Every row comes from one small tree of marks. Brackets hold a mark, then the marks that hang from it, in the order of their numbers. Every link used is in the known rows. Which tree was each row made from?
In the rows, zero is written as 128.
Known rows:
(k178 (k14 k254)): [111 111 133 105  83  93 125 139 108 106  99 111 129  81 110  95 102 116
 119 104]
(k177 k281): [136 118 130  84 129 136 140 121 117 127 104  92 124 113 133 127  97  96
 135 125]
(k622 (k177 k153) (k178 k14 k281)): [133 152 197  87  71  75  85 106  98 137 231  78  88 112 139 136 132 182
 148 140]
(k153 k271): [135 135 113 137 124 107 132 139 135 125 111 123 108 160 115  96 128 116
 142 136]
(k153 (k271 k681)): [151 145  89 116 128  99 151 167 124 124 111 111 112 179 129 104 128 102
 139 137]
(k178 (k14 (k254 k681)) k281 k622): [163  79 134  98  35  97  78 135  94 126 115 111 164  75 124  94 104 167
 143  90]
(k177 k149 k153 (k622 (k178 k281))): [170  97 155  73  90  90 109 135 135 162 180  85  79 138 191 144  97 126
 133 145]
(k254 k681): [140 137 120 107 108 126  99 125 123 163 107 133 125 135 150 148 133 134
 143 158]
(k622 (k177 k149 k281) k178): [139 124 123  66 111  93 132 101  98 139 144  49  64 116 158 142 117 104
 124 144]
(k622 k178): [113 133 127  97 113 108 109 120 123 141 143 101 106 133 141 133 133 105
 122 134]
(k178 k622): [144 112 125 119 112 125 116 126 113 115 124 116 151 119 116 120 129 143
 123  95]
(k177 k153): [126 135 147 105 119 117 119 117 132 144 139 117 112 130 136 141 119 149
 141 137]
(k14 (k254 k681)): [126 110  97  99  97 120 101 126 124 160  66 115 133 109 140 125 118 145
 144 142]
(k622 (k178 k281)): [138 108 138 115 102 116 104 123 132 142 178 109 117 127 142 120 130 135
 135 124]
(k177 k149 k153 k281 k622): [169 103 146  42 115 110 146 132 119 145 111  69  86 123 182 150  64  93
 133 146]
(k622 k177 k178): [112 158 138 106 125 104 101 104 106 140 169  83  97 136 135 144 155 149
 132 149]
(k177 k153 k281 (k622 k178)): [135 132 161   8 116 107 109 119 112 159 130  45  90 133 177 155  77  82
 142 153]
(k14 k254): [113 102 106 121 117 126 127 126 128 127  89 111 134 103 118 105 111 134
 130 112]
(k178 k14 k281 (k622 (k177 k149))): [181 101 159 138  66  85 116 126  83  95 198 105 121  92 125 106 130 181
 122  93]
(k622 (k178 (k14 k254) k281)): [120  89 144  92  56  82 102 130 113 120 150  93 119  81 126  88 103 126
 126  99]
(k178 (k14 k254) k281): [137  86 145 127  70 103 119 139 115 106 136 119 140  76 113  81  98 147
 132  94]

Which tree is each row?
[127  93 130  96  65  90 113 135  92  92  98  99 154  74 100  86 102 131
 114  72] : (k178 (k14 k254) k622)
[163 120 129  94 111  78 139 148 136 144 114  97  69 168 164 120  95 107
 137 157] : (k177 k149 (k153 k271) k622)
[151 121 162 113  65  66 111 118  98 121 213  90  76 103 147 123 134 147
 120 130] : (k622 (k177 k149) (k178 k14 k281))
[150 103 132  62 106 103 151 114 124 143 115  81  79 111 160 139  80 109
 132 133] : (k177 k149 k153 k281)
[117 164 186  22  82  73 103 100  78 132 173  39  71 104 141 145 106 119
 141 147] : (k622 (k177 k153 k281) (k178 k14))
[147 135 166  71  86 101 119 116  61  91 146  64 133  86 109 119 109 138
 132  97] : (k178 k14 (k622 (k177 k281)))
[121 146 140  63 123 115 113  99  93 138 147  48  95 120 139 141 124 117
 139 146] : (k622 (k177 k281) k178)
[167  97 162 125  65 104 107 137  99  95 175 122 157  94 112  97 115 156
 127  77] : (k178 k14 k281 k622)
[160 114 146  85 117 101 135 138 130 146 132 103  89 137 178 153  94 120
 125 149] : (k177 k149 k153 k622)
[184  99 150 131  91 104 109 107 106 132 196  90 108 116 142 129 130 222
 146 110] : (k178 k281 (k622 (k177 k149 k153)))
[120 171 144  93 114  73  96 106 116 152 163  64  59 170 132 125 146 154
 158 166] : (k622 (k177 (k153 k271)) k178)
[126 161 144  48 110  81 110 100 105 153 145  31  54 156 136 124 114 131
 165 162] : (k622 (k177 (k153 k271) k281) k178)
[162 113 150  75  73  81 136 118  63  91 141  64 105  82 128 118 101 126
 115  99] : (k178 k14 (k622 (k177 k149 k281)))
[149 101 125  33 109  98 138 132 111 143 110  57  81 125 186 142  78  45
 113 142] : (k177 k149 k281 (k622 k178))
[131 143 142  82 105  75 112  98 114 158 178  72  54 133 161 156 140 157
 130 155] : (k622 (k177 k149 k153) k178)
[123 143 169  58  88  80 107 145 100 123 150  91 107 123 156 134 109  68
 111 140] : (k177 (k622 (k178 k14)))
[151 121 125  96 124 117 152 111 100 126 130  74  89 110 144 135 109 129
 130 139] : (k622 (k177 k149 k281))
[136  92 159  74  69  87  97 148 108 121 146  81 126  92 146  98  87 108
 126 113] : (k177 (k622 (k178 (k14 k254) k281)))
[149 129 143  73 116 105 142 100 105 142 143  63  70 114 154 150 103 152
 142 149] : (k622 (k177 k149 k153 k281))
